Each row comes from the steps of one walk. Every step used is in the known rows, and no mark comes twice. Write the walk behind each row, first mark first.
In the rows, zero is written as 128.
Known rows
sokit, komut, taseg, fizuv, vidod, tizek: [120 115 161 189  84  97 133 143 134 105 116 174 148 138 127 101 102 130
 106 134 145 137 132 118 134 124  83 154 136 164 135  89 163 158 151  72
 175 137 150  86 150 165 138 155 161  61 164 148 120 167 114 161 126 133
 161 140 199]
kigok, pasas, sokit, taseg: [114 116 170 194 112 111 124 146 105 152 187 125 145 111  82 143 135 140
 116 114 178 154 179 128 132 147  91 141 118 122  74 124 190 141 181 114
 164 192 150 119 128 128 141 186 108 114 157 118  76 142  99 150 122 136
 151 123 162]
vidod, kigok: [136 132 142 163 103  85 135 175 138 166 163 160 136 111  76  68 104 132
 116 136 140 183 161 125  82 131  78 149 133 117  95 124 168 132 161 123
 142 155 122 122 127 147 116 135 130 115 149 152 136 124 117 150 119 140
 158  98 137]
komut, tizek, taseg, sokit: [130 137 132 199  59  88  87 145 133 132 169 136 164 126  92 107 167 154
 102 162 164 128 145 146  79 181 146 163 125 176 105  64 177 151 147 110
 161 158 106 103 134 143 141 143 151 114 133 173 111 138  97 164 155 146
 171  86 152]
sokit, taseg, fizuv, vidod, tizek: [121 113 177 184  94 103 139 137 122  95 120 190 160 147 122 105  97 134
 109 129 139 153 134 132 112 141  91 164 140 166 123  79 173 150 155  88
 150 153 163  92 145 164 136 159 151  76 174 141 111 162 119 170 108 135
 166 139 189]
fubus, komut, vidod, tizek, taseg: [130 122 142 175 109  96 142 143 148 145 139 143 173 130 105  86 143 136
  97 138 113 186 159 122  95 133 105 192 151 175 137  89 156 181 161 100
 145 154 115  93 145 182 126 148 141  86 131 165 110 151 102 124 142 147
 157 102 207]
komut, tizek, vidod, kigok, pasas, sokit: [128 142 135 170  83 111 119 164 149 174 172  99 152 113  93 127 119 137
 178 116 169 199 153 122 124 138  83 124 120 110  75 152 176 115 151 138
 150 142 118 120 168 118 107 165 128 124 126 107 140 152 116 151  92 135
 162 105 129]
pasas, kigok, vidod, tizek, taseg: [141 120 134 156  94  92 141 148 147 144 142 136 177 124  97 110 126 135
  98 153 142 187 148 137  90 153 100 202 139 151 123  93 191 204 167  92
 115 156 100 109 114 201 113 126 126  74 160 140 123 140 117 124 154 134
 153 103 174]
fizuv, vidod, kigok, pasas, sokit, taseg: [ 99 124 156 187 117 107 133 153 100 152 163 141 144 136 106 141 117 131
 122  98 173 158 159 134 126 143  75 132 130 127  72 138 188 122 188 115
 159 181 170 114 147 127 132 171 116 109 152 126  83 141 102 161 117 120
 167 142 138]
fubus, komut, vidod, tizek, taseg, sokit: [125 144 129 185  85  82 114 137 141 140 136 150 170 143  91 105 162 147
 107 161 137 152 160 126  80 154 115 140 145 187 129  91 168 167 163 109
 152 157 114  80 149 173 116 144 148  93 133 165 115 140  88 148 150 147
 172 110 183]
fizuv, vidod, kigok, pasas, sokit, komut: [ 98 159 117 184  83 124 129 161 132 180 147  92 111 124  98 112 109 144
 153 112 189 148 164 116 146  95  58 109 140 111  97 137 168 124 174 107
 174 155 137 116 164 142 144 148 145  90 130 141 125 153  91 156 123 119
 158 107 154]
fizuv, vidod, tizek: [125 134 164 154  82 125 136 143 140 143 109 171 157 138 110  98  94 150
 121 133 135 166 144 128 114 123  97 176 143 140 115  79 151 151 153 109
 132 157 131  90 160 168 133 150 170  59 159 149 130 153 118 149 110 138
 150 120 187]
tizek, vidod, kigok, pasas, sokit: [126 138 136 160  91 118 129 169 135 189 166 103 132 111  83 132 112 136
 174 110 169 194 167 117 117 121  74 114 119 101  73 152 182 121 168 138
 147 148 124 122 158 128 109 162 115 114 129  94 125 138 113 153  92 130
 153 111 125]
tizek, taseg: [136 109 143 188  91 115 120 157 119 152 167 140 145 105  90  98 137 144
  91 132 134 144 168 135  82 154 129 199 117 152 111  62 179 174 156  97
 145 174 117 122 111 167 155 139 121  98 135 167  88 120 113 141 148 141
 147  92 168]
komut, taseg: [140  99 165 195  99  92 107 154 112 154 176 163 146  74  79 109 139 132
  83 142 138 133 173 128 111 148 112 166 110 141 109  99 182 161 157  92
 177 173 136 107 125 135 136 172 135 106 142 137  91 130 122 138 152 150
 129 118 175]
kigok, vidod, fizuv: [132 103 119 148  95 111 122 148 110 168 168 133 122  65  50  94 105 154
  97 156 130 138 186 158 106 105 121 118 130 128 118 109 176 179 136  92
 140 186 132  99 127 176 111 177 114 118 133 149 123 119 110 146 110 145
 152  83 189]
taseg, sokit, komut: [117 154 125 201  70 101 102 146 136 159 156 117 117 111  61  77 133 162
 125 170 184 114 184 118 118 113  88 105 136 133 117  88 173 149 161  95
 176 161 120 108 130 158 144 148 152 101 144 165 126 143  82 172 159 147
 162  95 170]
taseg, fizuv, vidod, tizek: [127 124 170 173  79 113 138 146 136 111 112 179 158 143 118  98  90 140
 122 125 137 156 129 128 102 128  94 166 134 155 123  73 161 151 146  97
 147 139 148  94 150 166 132 153 158  73 163 138 129 160 121 165 102 135
 162 127 186]
fubus, komut, taseg: [136 115 151 206 115 107 123 175 101 154 187 166 158  87  81 110 148 115
  75 148 121 131 185 115 114 150 107 150 110 140 108 100 172 180 163  92
 187 158 144  87 145 130 118 185 136 107 130 162  82 136 113 138 150 151
 129 134 190]
pasas, sokit, taseg, komut, tizek: [133 152 175 216  61 104 104 130 113 136 194 129 180 155  87 113 130 135
 106 148 169 161 165 129 115 157  99 171 129 140 101  81 186 146 150 132
 149 152 113 108 153  98 131 193 158 132 156 136 118 187 100 140 152 171
 170 119 188]
pasas, sokit, komut: [108 161 134 186  69 127 125 141 124 175 159  96 112 110  73 103 119 142
 143 150 196 134 196 109 140  86  67 126 136 105 106 107 166 135 162  96
 163 171 112 111 144 149 145 168 140  98 149 136 134 156  90 144 140 150
 155  83 182]
fizuv, vidod, tizek, taseg, sokit: [119 135 138 180  66  96 107 138 131 135 123 159 162 149 106 126 145 157
 108 150 153 129 140 142  85 161 132 154 138 178 115  67 172 157 163 104
 147 163 126  91 138 167 140 126 149  67 155 168 109 130  97 164 149 134
 171 118 161]
vidod, kigok, pasas, sokit, komut, tizek: [126 160 124 193  71 103 116 157 158 158 174  88 150 123 102  81 137 134
 144 135 181 163 142 114 154 131  81 142 134 121 100 133 157 123 148 113
 175 144 109 113 164 119 133 161 162 123 128 158 158 176  95 143 125 133
 169  75 160]
kigok, pasas: [150 113 155 175 115 129 109 173 151 169 183 110 133  78  69 102 125 159
 112 107 145 153 158 133 121 142 113 146 111 120  91  96 181 166 158 131
 160 160 142 124 131 141 138 153 126 113 119 132  84 123 108 150 103 129
 122 109 163]
komut, taseg, fizuv, vidod, kigok: [121 115 144 187 106  80 130 179 107 118 140 190 135 122 119  89  97 111
 101 119 132 152 130 137  80 145  76 143 127 152 110 119 182 125 165  95
 171 140 167 110 144 141 126 143 139 106 139 151 111 139 128 180 119 125
 163 136 129]
sokit, taseg, tizek, vidod, kigok, pasas: [151 112 134 188 137  98 133 166 147 169 173 130 140 109  76  83 118 140
 137 116 131 200 162 129 117 141  79 122 111 126  89 142 195 162 162 122
 174 140 146 120 141 138 102 143 110 105 128 114  93 113 124 164 108 138
 151 145 128]
tizek, vidod: [147 110 133 172  89 129 121 151 125 166 153 141 129  82  65  77  97 162
 155 165 130 183 198 129  87 115  97 146 110 120 100  95 189 161 136 102
 142 142 115 115 145 146 113 172 122 115 131 115 126 132 130 169 116 161
 143 119 167]
komut, tizek, taseg, fizuv: [145 103 151 216  73  89 115 160 125  86 181 144 158 118 110  83 139 128
  92 132 139 138 124 138  79 181 132 187 112 176 130  50 182 157 136  92
 175 135 137 115 109 146 150 158 128 134 132 166 106 157 119 175 130 141
 172  91 167]
komut, vidod, fizuv: [131 114 131 161  93  93 123 126 114 167 153 135 113  68  65  79 113 171
  98 128 113 148 186 141  91  94 117 122 149 148 135 114 164 154 122  99
 155 186 124  98 157 163 124 189 123 137 113 152 129 129 100 141 109 155
 151  65 207]
komut, tizek, taseg: [141 119 139 196  76 111 114 150 135 135 176 129 171 113 105  87 152 140
  94 140 135 151 146 143  90 172 145 214 124 164 115  55 170 159 141  98
 158 163 109 115 126 147 155 148 146 117 126 180 113 145 111 143 153 144
 160  76 169]
pasas, sokit, taseg, komut: [125 149 186 204  80 109 110 128  82 155 188 138 152 159  63 141 110 134
  97 135 173 154 197 119 103 127  72 147 134 123  93  83 202 154 178 131
 140 171 131 115 139 113 132 187 123 113 173 114  84 165  94 148 151 167
 154 151 193]
komut, taseg, fizuv, vidod: [121 102 155 206  87 112 115 162  89 101 145 181 130 106 118 110 104 129
  92 123 138 119 140 141  89 145 109 154 116 170 119  76 180 145 155  84
 182 151 176  97 147 143 147 172 147 104 135 147  79 150 126 180 127 133
 147 143 163]
sokit, taseg, tizek, vidod, kigok: [142 127 137 186 115  89 150 152 123 163 154 167 145 121  73  63 107 131
 136 155 130 209 179 127  89 127  57 132 128 124 100 133 193 149 152 108
 164 143 132 113 140 143  93 146 117 103 152 124 125 110 131 163 126 169
 174 135 128]
sokit, komut: [125 142 133 194  87 121 121 150 133 171 159 118 114  95  65  63 116 153
 120 154 168 134 192 113 131  98  79 143 129 118 123  85 167 156 155  87
 169 162 121 116 130 158 153 155 146 100 141 159 124 147  93 150 150 150
 146  87 181]
taseg, komut, tizek: [154 153 168 201  57 114  91 142 132 143 191 128 175 136  79  79 121 143
 101 151 147 163 160 127 104 150 110 176 128 143 115  60 178 159 133 140
 148 135 103 108 152 109 130 173 169 132 135 149 131 175 108 142 146 168
 150 103 193]
pasas, kigok, vidod: [149 133 126 153  98 106 132 163 120 163 167 125 154  83  63  84  97 137
 117 169 161 188 186 146  82 136  70 160 144 111 113 112 208 192 171 112
 111 167 108 115 128 189  89 159 138 120 150 115 134 144 123 131 144 146
 131 104 148]

Which walk is each row?
[125 122 136 182  94  87 138 131 161 148 127 131 153 122 106  75 136 146
 103 139 132 174 157 118 111 119  98 191 155 172 145  96 162 168 159  84
 151 156 103 102 129 187 144 136 148  77 141 158 126 153  95 128 156 144
 163  90 205]  sokit, komut, vidod, tizek, taseg
[138 108 129 184  95 111 138 118  89 159 154 149 119  91  59 100 116 160
 119 152 120 148 201 142 105 106 117 114 115 141 116  95 191 182 104  81
 169 176 140  96 157 154 109 193  92 106 143 138 107 104 124 163 107 173
 168 108 188]  sokit, taseg, tizek, vidod, fizuv
[148 133 144 139  97  93 141 148 154 152 136 141 174 115  81  89  98 138
 125 173 155 201 161 130 107 129  71 167 154 121 118 119 188 195 162 107
 105 153  96 102 133 194  82 151 151  83 176 109 157 155 122 122 129 147
 144 107 182]  pasas, kigok, vidod, tizek
[134 139 124 169  71  72 112 145 144 138 140 138 175 138  88 125 144 149
 108 171 168 156 152 139  76 169 112 149 144 162 117  92 198 186 171 103
 126 166 103 100 127 190 101 122 137  83 168 143 126 135 102 150 161 137
 170 106 154]  pasas, kigok, vidod, tizek, taseg, sokit
[126 132 143 180  71  81 104 139 145 136 141 153 161 142  88 122 154 156
 106 158 158 138 147 131  81 162 128 155 129 170 116  74 173 163 158 108
 144 164 111  98 125 168 134 129 138  78 159 158 113 129  95 159 151 140
 172 106 168]  vidod, tizek, taseg, sokit
[132 148 127 169 131  82 144 173 133 170 154 155 144 114  78  41 111 127
 114 138 112 208 176 116  76 109  53 128 158 137 120 150 156 135 169 126
 158 143 124  98 160 152  95 158 149 138 114 152 139 147 106 139 121 149
 160 102 158]  fubus, komut, vidod, kigok
[134 110 148 204  91  74 133 141 144  92 141 139 138 129 105  70 129 134
 102 134 143 156 135 118  99 128  94 165 139 182 156  81 176 163 154  77
 173 132 133 107 112 182 146 145 131 105 143 145 118 171 102 161 138 142
 174  96 196]  sokit, komut, vidod, tizek, taseg, fizuv
[126 137 138 189 103  98 124 130 143 167 150 110 113  80  73  37 112 164
 118 147 144 170 193 115 113  75  65 133 162 148 143 117 160 144 154  99
 174 159 117 107 149 165 139 171 164 133 112 138 129 164  88 136 151 160
 148  81 195]  sokit, komut, vidod
[145 115 126 171  79 128 131 124 100 174 149 136 114  90  53  91 109 162
 129 157 118 150 197 137 100  99 123 114 119 132 123  92 181 181  97  87
 162 169 129  95 167 159 106 186 103  99 129 136 123  96 121 159 100 172
 161  95 186]  taseg, tizek, vidod, fizuv
[139 124 121 162 102  91 136 167 137 174 150 162 134 101  74  64  89 137
 152 154 130 203 175 122  79 125  67 134 121 114 100 132 185 132 148 111
 138 134 120 125 138 144  97 140 118 110 141 127 149 125 129 167 112 147
 158 114 129]  tizek, vidod, kigok
[134  98 175 215 110  83 122 152  95  84 179 175 134 111  87  84 118 132
  86 135 148 133 157 130  86 157  94 146 113 152 115  76 201 154 163  87
 175 157 169 119  99 150 140 180 108 136 160 133  83 147 114 184 124 145
 170 124 172]  sokit, taseg, fizuv
[152 117 129 187  68 126 116 142 138 151 158 134 153  93  83  68 110 158
 158 171 132 188 175 133 100 134 117 162 115 132 102  90 181 149 114 103
 151 130 106 111 159 128 108 180 151 131 122 128 152 154 130 165 118 167
 157 101 165]  komut, tizek, vidod
[126 142 124 174 115  70 138 154 151 169 145 136 116 104  83  29 103 143
 121 141 135 193 169 115 104  90  41 126 164 135 132 155 160 118 166 108
 163 149 118 116 139 156 121 140 150 129 121 144 160 147  98 142 139 143
 165  84 154]  sokit, komut, vidod, kigok
[142 101 157 187  93  84 126 157 133  91 157 156 158 120 101  95 125 123
  93 143 137 161 134 134  84 153 106 170 126 168 132  73 186 179 165  87
 150 133 138 107  91 187 131 142 121 100 152 132 107 153 119 163 127 137
 167 115 177]  kigok, vidod, tizek, taseg, fizuv
[129 125 131 164 121 121 121 189 146 169 156 132 133 108 102  95 101 142
 118  89 137 166 131 136 109 140  92 137 121 127  89 132 173 141 169 130
 155 148 160 119 154 141 131 128 137 102 117 146 100 127 113 163  98 107
 138 127 129]  fizuv, vidod, kigok, pasas
[130 110 126 181 117 105 127 190 141 131 159 140 134 123 120 103 113 135
 106  83 131 161 113 139  93 159 101 147 116 150 104 116 186 150 168 118
 172 134 166 128 134 151 141 120 119 103 115 155  80 127 115 179 100 103
 153 132 125]  tizek, taseg, fizuv, vidod, kigok, pasas
[110 137 118 172  79  93 134 119 112 176 145 105  97  82  70  91 117 165
 118 132 147 137 196 125 123  66  95 100 156 140 135 129 160 137 126  86
 169 186 118  97 167 166 130 196 123 131 118 150 145 149  83 138 120 152
 168  59 212]  pasas, sokit, komut, vidod, fizuv
[139 152 144 166  90 127 131 160 137 192 168 100 134 120  77 130 117 134
 175 111 165 199 169 118 116 115  65 113 124 106  78 142 176 135 163 142
 160 151 123 115 163 129 104 161 116  98 131  91 119 125 118 143  95 148
 159 118 130]  taseg, tizek, vidod, kigok, pasas, sokit
[139 131 130 171 144  96 133 188 161 177 172 119 141 100  86  67 122 140
 118 101 116 199 157 117 106 126  75 120 138 131 107 155 166 152 175 140
 166 138 143 115 157 142 105 148 141 135  98 140 102 133 100 147 103 128
 135 116 153]  fubus, komut, vidod, kigok, pasas
[158 133 145 189  88 137 130 132 123 171 152 132 135 100  60  73 106 153
 157 168 131 193 201 127  92 109  88 142 116 128 110  80 181 175 132 104
 164 144 123 100 158 154 105 172 132  96 135 104 112 112 132 153 118 193
 149 125 160]  taseg, tizek, vidod
[143 103 168 194  83  85 130 150 135  87 156 161 153 132 107  96 129 129
  93 129 137 151 126 124  82 160 111 180 121 174 132  56 183 171 149  90
 158 137 136 114  96 173 144 146 115  96 158 147 105 149 119 164 123 136
 166 109 182]  vidod, tizek, taseg, fizuv
[129 149 173 199  98  93 112 149 104 158 190 133 154 160  69 143 110 127
 104 116 166 165 176 117 110 137  63 129 126 125  85 116 205 146 184 145
 145 158 135 126 138 107 123 169 113 110 163 110  84 157  95 153 140 150
 156 159 168]  vidod, kigok, pasas, sokit, taseg, komut
[120 137 132 160 100 108 136 173 121 161 132 172 132 126 104  80  83 135
 119 124 133 172 146 139  81 128  71 151 141 129  99 116 166 121 166 114
 143 153 147 113 155 148 129 132 148 100 140 159 128 130 118 162 115 127
 156 115 128]  fizuv, vidod, kigok
[122 118 154 191  80 138 124 162  91 108 140 167 125 115 110  89  85 143
 110 122 139 129 146 144  76 136 102 152 126 152 115  60 181 147 152 101
 161 147 173 102 150 156 152 167 152 111 134 147  95 151 121 184 110 135
 152 125 157]  taseg, fizuv, vidod
[122 115 144 168  84 116 136 139 133 137 119 160 159 142 120 115 123 141
  99 125 133 154 138 140  96 145 123 208 136 166 115  64 164 168 158  89
 139 163 126 100 143 178 151 129 142  56 151 173 103 137 114 146 140 129
 158 114 181]  fizuv, vidod, tizek, taseg
[135 137 154 185 123  54 129 143 127 156 162 161 144 137  76  62  98 129
  97 132 130 205 174 122  79 118  42 137 164 143 122 141 184 133 174 132
 144 150 127 119 139 131 106 152 136 135 142 124 126 157 102 143 147 157
 163 130 168]  sokit, taseg, komut, vidod, kigok
[127 144 153 169  94  94 134 125 183 163 127 106 145 121  93  87 118 153
 149 125 151 192 161 101 154  83  60 137 165 141 132 141 150 146 159 114
 155 153 108  96 158 164 121 163 166  88 140 111 149 178  86 119 123 145
 154  94 212]  kigok, pasas, sokit, komut, vidod, tizek
[142 142 140 174 105  62 128 150 134 166 158 144 146 137  82  65 102 131
  97 125 120 208 166 123  63 123  60 154 158 152 128 127 178 139 170 133
 138 144 113 121 139 144 113 134 137 129 129 137 127 147 102 137 150 152
 164 115 159]  tizek, taseg, komut, vidod, kigok
[137  99 112 162  78 116 128 133 104 169 150 144 114  74  62  95  99 169
 132 149 118 145 194 141  96 102 130 110 114 127 113 100 189 166 103  84
 149 166 124 110 157 158 112 188  96 117 128 144 135 115 121 169  94 151
 155  90 187]  tizek, vidod, fizuv
[110 128 115 171  86  96 126 129 124 179 152  92  95  79  75 102 120 170
 123 113 146 138 183 123 135  69  97  91 151 141 132 142 163 141 128  99
 173 186 125  98 171 161 128 189 122 129 105 140 129 148  83 138 107 139
 154  66 207]  kigok, pasas, sokit, komut, vidod, fizuv
[128 134 144 179  77  67 107 127 150 138 135 143 162 132  92 103 155 158
 111 157 149 153 152 134  81 151 120 146 146 182 124  91 175 155 159 110
 149 163 108  92 136 171 127 135 145  91 146 150 121 138  93 150 151 144
 172  98 177]  komut, vidod, tizek, taseg, sokit
[141 152 142 200  84 132 123 168 128 140 188 133 178 115  92  62 143 130
 110 160 130 160 161 127 112 157 119 170 127 139 107  80 151 164 137 114
 167 139 117  87 172 128 116 190 172 140 120 183 132 167 110 148 121 158
 153  92 191]  fubus, komut, tizek
[143 138 184 208 112 119 134 127 102 150 175 148 143 121  64  80 138 137
  96 145 151 162 190 138 107 135  85 160 130 138 109  73 174 178 156 105
 181 181 146  97 133 143 134 175 131  90 161 133  73 108 112 137 147 184
 155 124 167]  sokit, taseg, tizek
[122 153 155 164  87  87 136 117 167 161 119 122 142 123  89  78 113 148
 148 142 158 191 169 102 136  77  53 143 172 139 136 137 147 137 154 104
 150 156  98  93 160 167 125 170 167  87 150 117 166 176  91 120 132 156
 164  84 212]  pasas, sokit, komut, vidod, tizek
[133 135 140 162 120  66 136 157 145 170 146 152 130 100  79  44 101 140
 119 134 122 204 166 125  77 109  57 139 158 136 119 147 163 119 162 125
 146 154 121 118 143 148 109 149 146 135 129 136 147 139 110 140 125 146
 160  89 144]  komut, vidod, kigok
[129 115  99 180  63 112 126 128 120 160 156 123 119  81  78  78 115 170
 138 164 130 141 184 138 129 106 130 120 119 136 127 102 181 160  90  73
 166 153 114 105 166 147 117 188 119 125 124 166 157 139 113 171 106 156
 171  77 201]  sokit, komut, tizek, vidod, fizuv
[136 141 157 161 112  99 146 139 156 150 131 153 167 123  85  61 121 141
 118 147 110 201 171 108 110 105  76 152 164 151 136 117 145 165 159 114
 144 144 114  79 168 170 103 178 167  99 135 143 142 166 101 126 117 162
 149 104 222]  fubus, komut, vidod, tizek
[128 108 146 211  98  89 113 152 120 157 172 143 126  78  79  97 138 134
  86 151 157 122 183 113 142 120  92 149 115 139 125 105 179 161 159  70
 195 167 127 103 125 136 145 163 140  97 140 153 103 140 106 139 171 147
 137 121 190]  sokit, komut, taseg
[126 145 150 162  91 115 121 175 139 185 171 100 134 116  83 135 119 134
 150  95 173 179 157 121 114 130  72 121 126 104  75 148 171 123 177 144
 149 163 129 122 144 128 118 156 121 110 135 113 120 133 107 143  97 126
 151  98 132]  vidod, kigok, pasas, sokit
[116 111 145 215  83 113 118 159  93 105 143 166 116 111 119 100 104 131
  94 130 150 110 142 131 109 131  95 144 121 167 133  75 184 145 156  70
 194 148 176  96 149 152 155 167 153  94 133 154  84 159 116 181 136 136
 153 144 171]  sokit, komut, taseg, fizuv, vidod
[111 117 145 189 115  82 143 171 103 108 145 192 133 138 114  80  88 120
 105 119 141 159 131 140  79 147  67 142 137 149 105 117 180 120 171  99
 163 149 179 114 139 145 129 144 132 112 153 157 112 140 122 191 117 123
 179 135 129]  sokit, taseg, fizuv, vidod, kigok
[117 145 110 190  75  87 106 140 151 148 148 116 141 125  78  93 144 153
 112 179 179 134 171 123 126 116  90 125 145 155 127  94 173 171 174  83
 163 155 110  97 115 185 134 124 154  73 152 165 129 148  83 157 170 131
 171 102 176]  kigok, vidod, tizek, taseg, sokit, komut
